Every row comes from one small tree of marks. The marks that hang from a mark follow it in brackets, in the order of their numbers. Every link used is in the known rows. Which tree was each row made from?
Known rows
j_840(j_35(j_4(j_663) j_130(j_163 j_277))): [ -7  -6 -34  56  11 -11   5   7  25 -21  20  16  27  -9   1 -13  18   7
 -18   1  21  18  15 -27 -50]
j_663(j_130(j_35 j_163 j_980)): [-25   3 -30  35  23 -16  10   9  32 -24  -3  10  15   4   4  -7  31  15
  -1  19  21   7  -8  -8 -34]
j_35(j_4(j_663) j_130(j_163(j_552) j_277) j_840): [  0 -15 -33  53  -1 -22   9  12  32 -27  22  15  14 -10 -15 -16   9  16
 -14  18  30  33  28 -31 -10]
j_163(j_130(j_35(j_840)) j_552): [-13 -11 -22   8   5 -24  10  22  26 -12 -14  12   3 -17  -9  -1  25  20
  -6  40   3   5   9 -28 -21]
j_163(j_130 j_552): [-23 -10 -19  -1  -3 -18  10  16  14  -5 -14  15  13 -20 -12   0  16  18
  -8  34  -8  -1   4 -22 -32]
j_840(j_35(j_4(j_663(j_130(j_163 j_277))))): [ -9  -2 -35  53  10 -15   8   3  28 -17  16  16  26   1   9  -8  16   7
 -19   0   0  16  10 -25 -55]
j_980(j_130(j_163(j_552) j_277(j_414)) j_262): [-32  11 -14  13   0  -8  20  10  39  -2 -19  10  10 -32 -17 -11  14  18
  15  25  34   3   1 -11 -45]
j_663(j_4 j_130(j_163(j_552) j_277)): [-21  -4 -30  36  11 -16  -2  -1  21 -17  -6   9  16  -9  -2   4  20  24
  -4  12  -7  13   1  -7 -43]
j_4(j_35(j_840) j_663(j_130(j_163 j_980(j_262)))): [-22   7 -40  47  29 -35   7  21  41 -22  17  28  23   3   5  -7   5  10
 -19  -6  -5  13  12 -18 -25]
j_552(j_163(j_130(j_277))): [-14 -14 -25  16   1  -4   0   5  10 -10 -11   4  17  -8  -9  -9  18  12
   1  19   2   4  -6 -15 -54]
j_980(j_130(j_277) j_262): [-27  10 -11  19   5 -20  17  12  35   2 -13  22  16 -20  -6 -10   5  14
   8  22  14   8   1  -9 -46]
j_35(j_4): [-17   7 -31  32  -3 -23   1  13  15  -3   8  19  26   1   9  -7  11  13
  -6  14  -1  13   8 -30 -29]
j_4(j_35 j_663(j_130(j_163 j_980))): [-25   4 -38  45  25 -27  -1  13  30 -19  18  22  29   5   7  -6   6  14
 -19  -1  -2   7   5 -11 -39]
j_163(j_130(j_35) j_552): [-17 -10 -20   3   4 -16  10  20  20  -8 -16  11   9 -19  -8   1  23  22
  -3  44   4   0   2 -23 -31]
j_130(j_35 j_163 j_277(j_552) j_980(j_262)): [-27  -6 -27  30  13  -7  14  13  47 -21 -22  -1   5 -22  -5  -7  31  16
   9  41  54  15   0 -18 -50]
j_277(j_414(j_663(j_4 j_130)) j_552(j_163)): [-29  19 -40  35  -9  -4 -16  -3 -17  -6 -15  -9  27  11  10   3  18  25
   7  16  27  -9   3 -24 -84]
j_163(j_130(j_35 j_980)): [-17 -11 -20  17  18 -15   5  23  36 -16  -8  14   9 -16   2  -6  22  15
  -8  34  20  -1  -4 -15 -43]
j_663(j_4 j_130(j_35 j_163 j_277(j_552) j_980(j_262))): [-25   1 -31  43  26 -12   2  10  40 -27 -14   5  13 -12   4   4  24  23
   4  24  25  13  -6  -7 -53]
j_262(j_163(j_130(j_35(j_4) j_277) j_552)): [-18 -11 -27  15  -1 -20  17  16  27  -4 -14  14  14 -31  -5  -2  12  21
   0  43  21  11  11 -20 -41]
j_277(j_414(j_663) j_552(j_163)): [-29  16 -37  25 -19  -3 -10  -3 -17   0 -18 -10  24   7   6  -4  22  20
   9  23  37  -9   8 -32 -81]
j_663(j_4): [-21   7 -30  27  16 -20 -18  13  10  -1  -3  18  24  -9  16   5  14  18
  -6   8 -10   4   9 -20 -41]
j_130(j_35(j_4) j_277(j_552(j_163)) j_980): [-11 -14 -35  44  -4  -7  -4   9  30 -24  -6 -11   8  -4   1  -7  23  18
   4  45  44  22   0 -24 -56]
j_35(j_4(j_663) j_130(j_277(j_552) j_980) j_840): [ -1 -16 -32  63  -7 -26   3  13  33 -32  23  11  14  -1  -7 -16   2  13
 -19  25  39  32  26 -31 -31]
j_552(j_163(j_130(j_35(j_840) j_277(j_414(j_663(j_4)))))): [ -4  -9 -31  32   9  -3 -10   9  16 -14 -11  -1   9 -10   3  -5  22  20
   4  22  27   0   2 -20 -65]
j_277(j_414 j_552(j_163(j_130))): [-26   7 -30  14 -19   0  -6   4  -6  -8 -21 -11  21  -1  -7  -7  20  18
   7  24  22  -7  -6 -27 -72]
j_277(j_414(j_663) j_552(j_163(j_130(j_35 j_980)))): [-25   6 -33  24  -8   1  -7   7   1 -11 -20 -13  15  -3   3  -4  24  22
   7  37  54 -12   0 -27 -83]

Write each row's tree
[-32  -2 -22   1   2 -18  28  21  22   6 -23  26  22 -34  -8  -1   6  14
   4  29   4   4  10 -22 -40]
j_980(j_262(j_163(j_130(j_277) j_552)))
[ -1  -6 -24  31  14 -23   6  24  37 -15   5  20  13  -7   3  -9  11  16
 -12  28  12  10   9 -28 -28]
j_163(j_130(j_35(j_4(j_663) j_840)))
[-22 -21 -15   7 -16  -7  21  17  32 -13 -17   7   5 -33 -17  -4  12  18
  -3  39  17   0   2 -18 -58]
j_163(j_130(j_277(j_414) j_980(j_262)) j_552)
[-27  -6 -32  19  23  -9   3  20  37 -18 -12   2   4 -20  -1  -3  37  17
   3  39  39   7   4 -20 -20]
j_130(j_35 j_163(j_552) j_980)
[ -2  -2 -31  52  -4 -30  14   2  29 -21   6  13  13  15   5  -9  19  19
  -5  18   1  24   4 -20 -41]
j_663(j_130(j_35(j_4 j_840) j_277))
[-18  -6 -32  50   0 -10   2   2  14 -18   8   9  20 -10   8  -9  27   9
 -15   5  32   2  14 -23 -82]
j_840(j_35(j_130(j_277(j_414(j_663)) j_980)))
[-21   3 -33  19   8 -11   2  23  21 -18 -17   0  14  -7  -6  -6  20  13
   4  33  25   9  -1 -31 -34]
j_277(j_552(j_163(j_130(j_35(j_4 j_840) j_980(j_262)))))
[-22  -5 -33  45   7 -26  -1  18  22 -18  13  20  30  -7  -2  -7  -3  16
 -16  12  16  14  15 -20 -52]
j_4(j_35(j_130(j_277(j_552) j_980(j_262))) j_663)
[-24 -18 -26  31   1 -11   7   7  25 -25   0   7  12 -21 -17 -11  25  14
  -4  25  37  15   9 -13 -34]
j_35(j_130(j_163(j_552) j_277 j_980))
[-18   4 -31  46   5 -12  -5  -5  21 -17  -2   7  20  -4   4  -2  19  23
  -1   1   5   6  -3  -6 -65]
j_663(j_4 j_130(j_163 j_277(j_414)))
[-11  -3 -28  38  -4  -5   5  -2  30 -13 -10  -3   8 -11   0 -13  33  22
  10  24  42   9   1 -18 -65]
j_130(j_35 j_163 j_277(j_414))
[-29  13 -36  20 -23  -2 -10   0 -13  -4 -18 -13  24   6  -1  -6  23  18
  11  19  20  -3   0 -31 -69]
j_277(j_414 j_552(j_163))
[-28  15 -40  42  28 -25 -18  12  10  -6   6  23  27 -10  17   3  17  22
  -9   1  21  -2  17 -18 -48]
j_414(j_663(j_4(j_35(j_130(j_163)))))
[-12 -11 -39  57  19 -31  -4  15  39 -28  25  20  18  -8  -3 -14   8  12
 -22   0  21  21  22 -18 -33]
j_4(j_35(j_130(j_163 j_277 j_980) j_840) j_663)
[-17   9 -41  48  22 -38   1  12  29 -18  19  25  25  12   6  -8   8  14
 -20  -9 -14  14  14 -19 -27]
j_4(j_35(j_840) j_663(j_130(j_163)))
[-20   2 -36  39  19 -12  14  19  31 -16  10  19  26  -9   6  -3  16   6
 -16   7   2  11  11 -30 -37]
j_840(j_35(j_4(j_663(j_130(j_163(j_552) j_980(j_262))))))
[ -9  -2 -29  47  12 -22  -6   2  20 -16  -3  12  19   3  12   4  18  26
  -2  16  -6  13  -1  -8 -58]
j_663(j_4 j_130(j_35 j_277))
[-25 -15 -16  15  -2 -14  17  15  36 -15 -17  12  11 -23 -10  -6  11  13
  -7  35  19   5  -2 -15 -60]
j_163(j_130(j_277(j_552) j_980(j_262)))
[-38  23 -16  11  27 -15  15  19  39   1 -15  24  19 -23  -7 -11  14  11
  11  15  23   1  -3 -10 -23]
j_980(j_130(j_163) j_262)
[  0  -6 -32  55 -11 -31   6   9  25 -22  20  18  16   0  -6 -17  12  13
 -11   9  16  30  20 -31 -24]
j_35(j_4 j_130(j_277) j_840)
[-14  -6 -25  33  -2 -18  -5   6  24  -9  -2  14  15 -18   4  -3   9  23
 -11  14  12  -5   4 -14 -82]
j_163(j_130(j_277(j_414(j_663(j_4(j_35))))))
[-19  -4 -32  51 -13  -6   3   6  28 -30   9  -2  17 -13 -12 -17  18  17
  -2  22  60  17   5 -22 -51]
j_35(j_4 j_130(j_163 j_277(j_414 j_552) j_980))
